Each row was made from one small tree. The marks that hang from a mark follow it in brackets, in the order of their numbers. Every link used is in the known rows. Write each row's tree.
Known rows
z905{z406}: [ -4  29   8   6  15 -23 -26  28  12   4  22 -28 -16  -8   6  19  23  33
  -7  17 -70 -50   6  -1  -9  -6   1   6  -8   7  16  24 -50   0  22   4
  14 -36  -4   8 -24 -32  -5   0  11   9 -29  20  -3 -11  -5   2   9 -17
  26  -4  -2 -25 -29]
z547{z225}: [-13   7 -11  11  12 -18 -16  10  -9   3  25 -28  -1  -2 -24  16  17   6
  -8   2 -84 -56   0  12  -7  11 -12  -4 -10   4  19  21 -40   2  32  10
  24 -32 -17   0 -22 -39  13   7  14  37 -40  34   3   3  23 -15 -13 -19
  25 -16   5 -27 -31]
z417{z420}: [-19  10   2  -1  14 -15 -10  40  -3  12  33 -14 -20  -3 -14  27  11  10
 -13  15 -86 -60   1  18   5 -15   2  -6  -1   8   4  29 -37   3  24   8
   2 -40 -32  10 -15 -35   6  -6  12  19 -47  18   2   0  18   4  35 -42
  32  -1   2 -11 -52]
z225{z346}: [-22  22  -7  -4  39 -26  -2  33  -5  -3  21 -30  -7  -1  -5  14  11  15
 -15  19 -74 -54  18 -10  16 -12   5   4  -8   8  17  24 -52 -14  17  10
  10 -33 -27  -3 -34 -33   5  -9   7  15 -22  25   2 -11   7 -15  34 -21
  22   0  -2 -25 -20]
z573{z225{z346{z903{z547{z417}}}} z369}: [-44  55  -9  21  22  -6 -23  21 -22 -30  -9 -30 -12   3  18  37  21 -19
  -7  -8 -37 -30  21  -9  17  27 -12  46 -36   6  30  22 -52  -2  28   8
   8 -41 -17 -15 -28 -29  39  -8  -4   7 -24  26 -21 -36  -9  -5   5   5
   6 -11  24 -33  -5]
z417{z346{z903{z547}} z420{z646}}: [-33  -5  14   5  34  11   4  13  10  11 -17 -10 -37   1  -2  46  16  -9
  -7  -4 -47 -23  13  15  24   4  -4  11  -5  14 -17  12 -52  -5  44  -5
  20 -32 -51   0   7 -26  27 -19  -3  19 -62  12   3 -11   1  14  70 -41
  45  -2  20 -13 -45]
z417{z346{z903}}: [-15   5  18   5  41 -11 -14  30  11  -2  -8 -14 -21   3  -7  34  21  -8
 -10  15 -50 -23  13   6  11   7  -8  35 -16  12  13   5 -57  -8  24  -5
   5 -39 -47  -9 -10 -29  11 -13   6  26 -42  28   8   8   7  14  22  -8
  27   7  10 -11 -32]
z448{z225{z346} z903{z547 z573}}: [-37  -1 -15  11  35   4  -4  14  -8 -14 -20  -3  15  -9   4  19   3   0
  18   5 -50 -46  31  -9  19  -2  -4 -11 -10   7  18  29 -12  -4  29  14
   9 -49 -25 -19 -42 -20   0 -13  18 -13 -20  54   2 -40  -3   1  34 -21
  15 -18  36 -11   0]
z905{z406 z547{z225 z369{z346{z903}} z417}}: [  5  14  -2  25  -2 -25 -43  22   7 -23 -11 -11 -10  10  17  41  17 -25
  13   6  -2 -32  11  32   2  35 -49  43 -49 -15   3   7 -47 -16  -3 -31
  41 -67 -10 -26   5  -8  25  10  -9  13 -15  13   5 -24 -38  -9 -40   8
  16 -18  11 -38 -15]
z903{z406 z547{z225{z346} z417} z573{z369}}: [-47  54 -32  41   1   4 -16  25 -10 -32   2 -46 -10  10  -1   3  19  -7
  27   0 -71 -25   7  -5  -3  25 -39 -30 -19 -19  37  30 -33  25  30  11
  10 -43   6 -15 -33 -35  24  -8   0  12 -30  10  11 -25   0   6 -40 -20
  15 -22  40 -35  21]
z905{z346{z903{z547}} z406 z448{z417}}: [  0  65  17  13  17   2 -11  40  16 -33 -21 -43 -14  -3  68  24  -3  31
  -6  -3  -9 -30  48   2  31 -14 -21  10 -40  14  22  11 -61  14  31 -14
  21 -45 -23 -23  17 -10  19 -18  -8 -19 -29   9  -3 -39 -13  15   0  18
  28  -7   8 -42 -14]
z646{z420 z573{z225{z346} z369}}: [-65  46  -1   8  11 -42 -20  30  -8  -6  15  11  -8 -16   4  33  -4  -7
 -24  18 -50 -73   2 -11  28 -21   8 -15 -32   7  -6  17 -64 -16   6  44
  -5 -40  -9  -3 -46 -71  -7 -16  11  31  -1  41 -23 -16  11  -1  24  -8
 -15  -9 -16 -31 -12]
z225{z346{z903}}: [-16  10   8  -4  41 -14 -13  25   6   0   3 -30 -14   1   5  14  19   3
 -12  24 -55 -40  30 -16  21  -1   9  19 -17   3  21  16 -56 -19  20   9
   6 -27 -43  -5 -21 -18   4 -12  10  14 -30  18   1  -6   4  -5  34  -8
  23  -2   2 -21 -24]
z547{z225{z346} z369 z903}: [ -7  -5 -17  -7  34 -52 -18  -9   5 -15  14 -16   3   5  -6  22   1  -3
 -16  22 -38 -45  17   1  10  13  -9   0 -12   0  -3  19 -48 -31   8  -2
  28 -44  -6 -24 -25 -32   5  10  15  19 -18  30  -4 -17  -2 -29  -1 -27
  16 -14   5 -30   0]
z346{z903{z406 z573{z225}}}: [  1  36  22  17  30  -9 -39  15  21  23  -7 -25 -10  -2 -18  11  24 -11
  21  -9 -44 -17  24  -6  -1  23  -2 -14 -21 -12  34  20 -21  24  16   5
  -8 -41 -64  -1 -37 -35  -4 -13  14  10 -35  26   5  -8  -3  16  -4 -15
   4 -14  14 -22 -28]
z448{z369{z346} z903{z406 z547{z225}}}: [  2   6  -3   6   9 -40 -32   0 -15  -9 -30   4   1 -16  23  17  28 -10
  11 -18 -52 -49  17   2  -1  13 -38 -11 -36   0  -1  35 -23  15  17  -2
  37 -53 -23 -15   1 -15  14   9 -17  13 -35  44  15 -40   5  -2 -39 -31
  22 -23  31 -22   0]
z448{z225}: [-19  10  -6  10  28 -18 -21  25  -1  12  14  -7   2  -6 -20  39   7   3
  -6  18 -72 -59  18  10   4   7  -4  10  -9   9   9  20 -48  -6  14  16
   5 -42 -15  -9 -29 -37   3  -3  10   7 -40  55   0 -18  17  -5  17 -13
  34  -8   0 -20 -40]
z225{z346{z903{z547}}}: [-11  12   1   7  48  -1  -7  28  -9  -9 -18 -30 -13   3  17  27  23   4
 -13   7 -52 -24  38 -20  21   7  10  23 -14  11  21  23 -39 -18  29   2
  18 -16 -38 -13 -16 -14  24 -12   2   7 -35  23 -10 -26   6  -7  37  -4
  27  -6  15 -25  -9]
z369{z573{z225}}: [-22  27  -3  -2   2 -35  -7   6 -11  13   4   4   9 -10 -15   3  35  -9
 -14  -6 -65 -44 -15   9  -5 -11   2  26 -21   4  16  17 -24   9  12   7
  12 -34 -34   6 -36 -51  27 -14  10  35 -19  37 -10 -19  13  -3  15 -10
  -2 -14 -16 -22 -44]
z417{z346}: [-24  16   2   6  38 -30  -3  35   0  -4   4 -11 -11  -3 -14  31  17   1
 -16  19 -66 -47   1   8   2   0 -12  14  -6  13   9   6 -52   0  21  -2
   2 -37 -29  -3 -21 -40  13 -15   3  27 -38  37   8  11  13   4  17 -16
  30  14   6 -11 -29]
z346{z903{z547{z369 z417} z573{z225}}}: [-17  45  -8  36  14   3 -41  26 -19 -17  -9 -20  10  10  -8  26  31 -32
 -10 -16 -18 -21  12  20  -9  35 -16  14 -34   3  32  14  -5   3  26   5
  33 -46 -31 -33 -21 -28  25  -5  10   2 -36  25  -8 -32 -22 -10 -17   1
   9 -12  26 -14 -30]
z903{z406 z547{z225{z346} z369{z573} z417}}: [ -7  29 -23  20  -9 -32 -14  14 -14 -22  -5 -38   8  16  13   8  35 -27
  -3   5 -57 -20   1   6  -2  17 -35  13 -27  -8   7  20 -21  -5   4  -9
  33 -53  -5  -9  -8 -14  45 -16   0  15 -25   3   5 -48  -7  -7 -29  -7
  12 -14  -5 -39  14]
z369{z346 z573}: [-19   7  -9  -5  13 -36   2  33   0  -6  -4  13  13  -5  -3   6  30 -20
  -9  17 -64 -45  -2   1   9 -10 -13  24 -25   4   3   4 -27  -3   2  -2
  19 -32 -25  -4 -26 -51  23 -23  -4  34 -14  35  12 -11   6  -1  16  -7
  23   0 -10 -17 -45]
z646{z573}: [-27  17   2  11  19 -19 -18  41  -5  -4  18  -1  -3   2  -1  16  21  14
 -25  18 -78 -58  -4  -5   6 -13   6 -18  -6  12  11  22 -21   7  18  28
  16 -26 -19  -1 -26 -54 -10 -23  15  29 -30  15   4   6  20   2  16 -16
   2  -6 -10 -22 -36]
z905{z346 z406 z547{z369{z573} z417}}: [-21  40 -11   7 -21 -46 -13  43  -1 -24 -11   4   2  10  30  12  13  -6
 -14  19 -22 -43  -2  42  14  -9 -30  34 -31   5   2   5 -44  10  -4 -26
  34 -54   1  -7 -13 -13  30 -23   1  13  -1  -8 -10 -45 -43 -16 -19  -3
  12  -7  -8 -41 -12]
z903{z406 z547{z417} z573}: [ -8  50  -8  37  22   2 -27  45  -5 -10   0 -41  -4  13  -4   8  35   5
   8   0 -75 -24   5   4 -14  26 -25 -22   0  -7  50  30  10  25  28  12
  14 -24 -20  -9 -25 -37  18 -19   7   1 -52  10  14 -20   5  19 -23 -24
  14   1  23 -21  -8]
z225{z346{z903{z573}}}: [-29   8   1   1  36   6  -8  27  18  -2   6 -19  -6   3  -8   4  17   1
  -1  14 -51 -36  28 -14  22  -2   5  -6 -15  -4  28   9 -36  -8  23   7
   4 -33 -46 -11 -36 -29  -5 -19  18  16 -22  14   8   0  -7   4  26 -12
  20  -9  17 -16 -23]
z646{z420 z573{z225{z346{z903}} z369}}: [-57  36   9   7  10 -25 -26  26   1   1   4   4 -19 -13  19  32   2 -16
 -18  15 -33 -57  22 -19  31 -10  17   1 -45   4  -2  10 -68 -22  14  36
  -2 -41 -27  -7 -34 -56  -5 -16  10  33  -7  39 -19 -13   7  12  22   0
 -14 -13 -11 -35 -10]
z225{z346{z903{z406 z547{z417{z420}} z573}}}: [-19  30   5  24  19  19 -14  29  21  -6  -4 -51 -27  17  10  20  32  -3
  13   2 -50 -10  27  -4   9  14 -19 -13  -9 -15  22  27 -17   8  23   1
 -10 -39 -51  -1  -4 -13  13 -25   4  -3 -44 -12  17 -23  -8  32  26 -40
   7 -10  24 -18  -6]
z905{z448}: [ -5  29  -6  12  28 -20 -10  45  -1 -11  17 -29 -19  -4  -4   9  -3  15
 -18   9 -63 -69   7  -5  20  -2   7  -7 -10  11  21  22 -45   9  30  18
   9 -21 -21 -11 -16 -34  -3 -10  20  21 -35  28   0   9  16 -11  13  -2
  28   8   5 -25 -46]
z420{z646{z573{z225 z369{z346{z903}}}}}: [-59  26  10   2  20 -11 -18  12   9   1  -4  26  -7 -10   5  28  14 -25
  -5  -1 -32 -45  12  -3  36   2  -3  -4 -45   5 -15   7 -45  -1  15  29
  23 -49 -37  -7 -38 -69  13 -25  -3  40  -9  23   1 -10  -6   4  18  -8
   6 -19   4 -29 -53]
z369{z346{z903{z406 z547}} z573{z225}}: [  7  27  24   7  20 -29 -15  13  -3   4 -44  -1   5  -6  15  17  51 -31
   8 -16 -25  -2  19 -12  15  21 -20  41 -39  -5   8  15 -18   8  -6 -18
  12 -44 -55  -7 -22 -32  42 -25 -21  16 -24  29  -5 -34  -1  22  12   1
  -3 -18  -5 -38 -16]

Write each row's tree
[ -3 -14 -16  -4  -7 -52 -20 -12  -3 -13   9  12   6   2 -11  10  24 -25
 -18  13 -55 -39  -2  22  -2   7  -7  11 -17  -2  -4  12 -24 -17   7 -11
  37 -36  -3 -16 -18 -48  18   2  26  42 -27  31  -4 -17   4 -19 -21 -27
  13 -21  -5 -24 -18] => z547{z225 z369{z573} z903}
[ -7  43  15  37   1   0 -45  29   3  -2  -5 -21 -16  10   0  39  34 -28
   8 -15 -20 -13  17  23  -9  32 -18  -6 -28  -6  12  30  -8  18   8  -2
  12 -59 -55 -15  -7 -20  20 -14   9  -9 -50   3   7 -30 -22  21  -5 -30
   6  -7  21  -9 -29] => z346{z903{z406 z547{z369 z417{z420}} z573{z225}}}
[  1  39   6  13   6 -47 -28  22 -22   4 -26   2  10  -7   4  20  37 -21
 -11 -15 -42 -22   3  11  -5  13 -14  13 -24  10   3  28 -17   8  -6  -9
  27 -43 -35  -9 -27 -32  37 -21  -1   9 -38  26 -14 -41  -8   0   5  -7
   8 -10 -11 -32 -14] => z903{z406 z547{z369{z573{z225}}}}
[-39  16 -12   3 -24  -6 -20  23 -20 -12  -6  12  -7  -1  25  17  46 -23
 -18 -23 -77 -57 -15  23  -4 -21 -12  10 -28  11   2  41  -5  15  32   5
  39 -37 -12   1   8 -18  24  -8  11  23 -41  15   6 -49   1  11 -11 -45
   8 -14  21  -4 -31] => z448{z369{z573} z903{z547{z417{z420}}}}
[-34  55  11  24   8  -7 -28  21  -4  -7  -4 -36 -37   0  23  46  25 -15
   9 -11 -38 -13  19  -5  17  26 -15  25 -29  -1   5  38 -56   5  13  -1
 -10 -50 -43   3 -15 -21  32 -16  -5  -4 -35   1  -6 -43  -6  28  17 -31
   2  -6  24 -35  -7] => z573{z225{z346{z903{z406 z547{z417{z420}}}}} z369}
[-58  29  -3  18   0 -28 -32  61 -11  -8  24  18 -19 -12   9  29  -2  -3
 -33  31 -80 -69   1  -1  13 -14   6 -32 -21   7   3  16 -46  -8  21  40
   9 -24   6  -6 -34 -66 -10 -17  20  41 -34  39  -8  -2  23  11  -5 -15
   8   0  -4 -18 -23] => z646{z420 z573{z369}}
[  1  38   4   9  11 -61 -22  23 -23  -6 -36  13  25 -10  10  24  38 -32
  -8  -7 -22 -20   8   6   4  15 -34  21 -38   4  -9  19 -16   3 -20 -13
  19 -56 -35 -15 -22 -38  41 -24 -23   4 -21  36  -4 -47  -9   3  10  -4
   9  -9 -12 -26 -16] => z903{z406 z547{z369{z346 z573{z225}}}}
[-31  52   0  12  12 -36 -25  27   4  -5  -7   9  -1 -15 -15  19  15 -14
  28   0 -47 -38  12   3  -3  17 -31 -20 -33 -11  17  16 -34  32  -6   2
 -10 -61 -32  -9 -59 -63   7 -20 -12  14 -10  41   9  -7  -9  12 -13 -22
   6 -10  25 -20 -25] => z903{z406 z573{z225 z369{z346}}}
[-10  19   1  -7  24 -22  -6  27   5 -27   5 -15 -16 -12  20   8 -22  16
  -8   4 -34 -66  22 -12  47 -17  10  -2 -18  19  17  11 -47  18  36  16
  11 -43 -26  -7 -14 -17 -10 -21  27  14 -16  27   9 -17   5 -15   8 -18
  13   4  19 -29 -28] => z905{z346 z448{z903}}
[-19  38   0   8  -5 -30 -25  18  -8  -1 -43  23  19 -18  47  26  31 -23
  10 -18 -58 -33  33  24   3 -21 -36  -4 -50   8   0  35 -21  19   0 -13
  25 -57 -13 -20  -3 -18  14 -14  -7 -10 -53  52  11 -64   1  39 -27 -20
  21 -22  13 -20  -8] => z448{z225 z369{z573} z417 z903{z406 z547}}
[-30   2   1  -2 -10 -11 -10  23  26   4   1   8 -14   9   6  22  23 -50
 -17  10 -41 -39   0  31  25   4 -15  24 -47   3 -33 -11 -39 -21   8  -5
  35 -58 -39  -2   5 -31  37 -27   5  31 -28   0  23 -29 -29   0  19 -33
  32   1  -9 -10 -68] => z547{z369{z346{z903} z573} z417{z420{z646}}}
[-26  66   7  34  19  11 -15  60  14 -43 -38 -16 -34  -2  35  31   5 -15
  32 -10 -28  -3  43   3  26   6 -48 -24 -39   1  22  11 -52  41  22 -20
  -5 -42 -34 -36  -4 -40  17 -30 -12   0 -56  17  15   2  -5  62 -16  -2
  25   3  44 -29 -10] => z905{z448{z417{z346{z903{z406 z547 z573{z369}}}}}}
[-21  20 -18  15  32 -31 -24  24  17 -31   6  -2   2  19 -14  29  12 -25
  -6  20 -33 -31   0  30  -5  20 -32  -5  -8   2  17  -2 -21  -4  10  -9
  13 -50  -9 -32 -26 -53   3 -15  19  16 -30  27  25  -3 -21   2 -17 -29
  16   6  27   2 -18] => z547{z369 z417{z346} z903{z573}}
[-22  40  29  27  14   4 -27  14  38  12  -2 -23 -28  11 -22  34  30 -26
  24 -10 -30  -5   4  22  -1  15 -27   6 -24 -15  17   8 -32  25  10  -2
 -26 -69 -67   7 -11 -31   4 -19   0  14 -36   7  28   4 -10  49  10 -37
  -7   0  21  -7 -32] => z547{z417{z346{z903{z406 z573{z225}}} z420}}
[ 23  15   9   0  35 -64 -40  33   5   2   5 -16 -22   1   9  21  12  -1
 -16  29 -49 -26  27   1   7  23 -10 -15  -5   4  -1  22 -28  -6  -7  -6
  16 -32 -20 -19 -29 -42  -1  -6  21   4 -47  19   9 -17  -5   3  -4 -38
  27   4   6 -22 -11] => z547{z369 z903{z406}}
[-46  36  -2  -1  37 -23   9   2  15  14  13  -8   2  -2 -11   7  10  10
 -18  -5 -47 -59  -2  -6  34 -25  17 -26 -10  14 -10  22 -43   3  17  41
  21 -40 -37   7 -44 -53   0 -25  11  25  -5  20  -5 -12  -2 -16  58 -21
  -3 -12 -23 -35 -33] => z420{z646{z573{z225{z346}}}}
[-18  21   4  20  22 -14 -36  40   2 -19   1 -20 -14  16  -1  50  19 -30
 -21  19 -33 -26  10  21   3  24 -30  41 -33  10   8  -6 -55 -16  10  -7
  18 -57 -28 -20  -2 -22  25 -11   6  17 -46  18  15  -4 -20  -4  -4  -2
  26  14  12  -2 -34] => z547{z369 z417{z346{z903}}}
[-34  33  -5  -9  17 -44   5  -5  -3   6   3  -5  14  -5 -15   5  24  -8
 -13  -2 -54 -44  -2  -4  14 -22   5  31 -23   4   9  18 -41  -4   5   7
   4 -36 -36   5 -39 -45  21 -22   4  30  -3  32 -13 -26   4 -10  36  -5
  -3 -14 -22 -28 -27] => z369{z573{z225{z346}}}
[  3  32   4  -2 -16 -38 -13  21  12  -8 -45  20 -16  -5  37  10 -16 -18
   9  -2 -16 -49  57  22  48  -7 -26   4 -56   3  -7  17 -65  26  -4 -25
  -2 -38 -47 -22   6   8  10 -37  -9  16 -27   2   4 -33  -6  17 -25   8
  39  -9   4 -61 -22] => z905{z346{z903{z406}} z448{z225 z369{z573}} z547}
[-59  27   7   6  24 -10  16  32  32   9  12   9 -15   3   0  32  10   1
 -16   2 -63 -41  -4  38  22 -46 -21 -40 -18  15 -28   8 -49  14  12  12
  13 -49 -36   4  -2 -66  -5 -29   2  22 -46  12  22   6   1  37  52 -47
  15   1 -11  -9 -53] => z448{z417{z346 z420{z646{z573}}}}
[-36  56  23   2   7 -33 -24   9  35  10 -19  20  -4 -14   7  33  22 -15
  29 -33 -30 -38   9  43  -6 -35 -45 -39 -45   0  -7  22 -44  45  -6 -16
 -14 -87 -59   2  -4 -38 -14 -12  -5  -5 -39  38  25 -19 -15  52  -2 -61
   8  -9  31   4 -33] => z448{z369 z417{z346 z420} z903{z406 z573{z225}}}
[-19  66   0  40  34 -11 -17  23  -1 -12 -20 -30   3   9 -17  28  33 -13
  19 -14 -40 -12  -5  14 -12  23 -42  -3 -12  -2  35  19 -14  30  16   4
  -6 -46 -39  -7 -26 -46  22 -23  -9  -1 -37  28  12 -20  -4  28  -8 -18
  -6  -3  21 -13  -4] => z903{z406 z547{z417{z346}} z573{z225}}
[-11  48  20  11  30 -29 -28  36  22   1 -25  -9 -15  -1  27  43  28  -8
  -7  -3 -45 -22  40  27  -4 -15 -50  -1 -50   4   8   9 -76  16  -7 -27
  14 -55 -43 -13  13 -19   8 -16 -22   7 -63  19  25  -6  -8  46 -21 -15
  43   6  10 -15 -20] => z448{z369 z417{z346{z903{z406}}}}
[-16   6   6   6  35  -1 -14  35  14  -8  -5   1  -3  -1  -8  10  27 -16
   6  15 -45 -35  29  -1  11  14 -16   0 -30  -6  25   0 -19  -3  16   0
   7 -39 -47 -22 -30 -41   5 -15   5  17 -25  30  19   3  -6   3  11 -10
  26  -8  17  -5 -46] => z369{z346{z903{z573}}}
[ 15  41   4   9   5 -63 -37   4   7  -3  -2  -2   3   5   3  11  36 -34
  -6  -1 -29 -15  -3  16  -3  14 -17  22 -25  -9   8  19 -11   0 -19  -8
  15 -50 -19 -11 -26 -50  23 -20  16  18 -26  20   7 -32 -16  10 -32 -26
 -14  -5 -13 -24 -12] => z547{z369{z573{z225}} z417 z903{z406}}
[-47  44  19  14  27  -6 -20   9   1   2 -25 -16 -26  -1  25  20  16  -4
   4 -13 -32 -18  27 -28  44   6   7 -26 -28   6  -5  34 -49  13  14  23
  19 -33 -39  -3 -37 -46  16 -30  -3  15 -25   2 -14 -28  -6  17  33 -11
  -1 -18   7 -52   4] => z420{z646{z573{z225{z346{z903{z406 z547}}} z369}}}
[ 24  50  -6  13  25 -50  -8  42  13 -28  -8 -27 -33  15  34   2 -17   9
   0  13 -21 -40  28  14  45  11 -27  -3  -2  -9  23  26 -33  27   5  -7
  -6 -22 -14 -26  -5 -23   0 -29   6  10 -28   4  15 -17   1  12 -22 -23
  13  10  18 -48   1] => z905{z346 z448 z547{z417 z903{z406}}}
[ 13   8  -5  12   4 -53 -38   3  20 -12  20 -18 -13  10   0  34  14 -24
   7  20 -30 -36   2  19   3  28 -49  -1 -23 -16 -16  21 -28  -7 -19 -13
  12 -69 -18 -15   5 -42  10  -3  -2  10 -33  13  30 -20  -2  11 -27 -57
  15  -8   7 -20 -14] => z547{z225 z369{z346} z417{z420} z903{z406}}
[-13  30   3  21  21  -5 -32  21 -18 -10 -20  -8  10   2  -7  36  23 -21
  -8 -18 -20 -28  26  16  -6  22  -4   2 -29   8  27  17 -14  -1  22   1
  27 -39 -48 -29 -30 -29  20  -2  10   1 -42  35 -18 -22 -15 -14  11  -1
  22 -19  25 -14 -30] => z346{z903{z547{z369} z573{z225}}}
[-32  -2  -4  32 -14  21 -26  17   2  -8  12 -23 -20  18   2  35  20 -23
 -18 -13 -37 -37  -3  30  10  12 -15 -24 -23   8 -23  20 -17 -10  43  29
  63 -43 -24 -10  18 -27  27  -8  14  30 -54 -16   7 -22  -2  -6   3 -35
   7 -27   6 -28 -38] => z346{z903{z547{z225 z369 z417{z420{z646{z573}}}}}}
[-17  11 -19   3  17 -38 -14   8 -10  -7  18 -23   7   2 -17  24   3  -2
 -18  15 -57 -59   9   6   3   4 -14  -2 -23   6  -2  16 -64 -20  14   3
  31 -55 -12 -14 -20 -23  14   4  12  20 -22  27  -5 -14  -7 -37   4 -17
  27 -11   0 -30 -14] => z547{z225{z346} z369}
[-40  39   7   7  24 -39 -15  20   6  10  13  -1   7  -8  -5  25   8   2
 -29  16 -42 -67   2 -10  22 -30  14  -9 -24   7  -1  15 -48 -15   6  54
  -5 -36 -29   4 -34 -58 -14 -18  15  24  -2  46 -16  -9  15   0  35  -8
 -17  -9 -30 -26 -16] => z646{z420 z573{z225{z346}}}
[ -2  44  10  27  22 -18 -48  23  19  -5 -10  -9   8   7  -5  22  30 -43
  15  -2  -5 -21  20  11  -1  39 -38   6 -50 -14  16   0 -19   4 -15  -4
   5 -74 -51 -22 -30 -33  14 -20  -3   1 -13  18  25 -14 -32  10 -22  -9
   5   1  12 -12 -31] => z547{z369{z346{z903{z406 z573{z225}}}} z417}
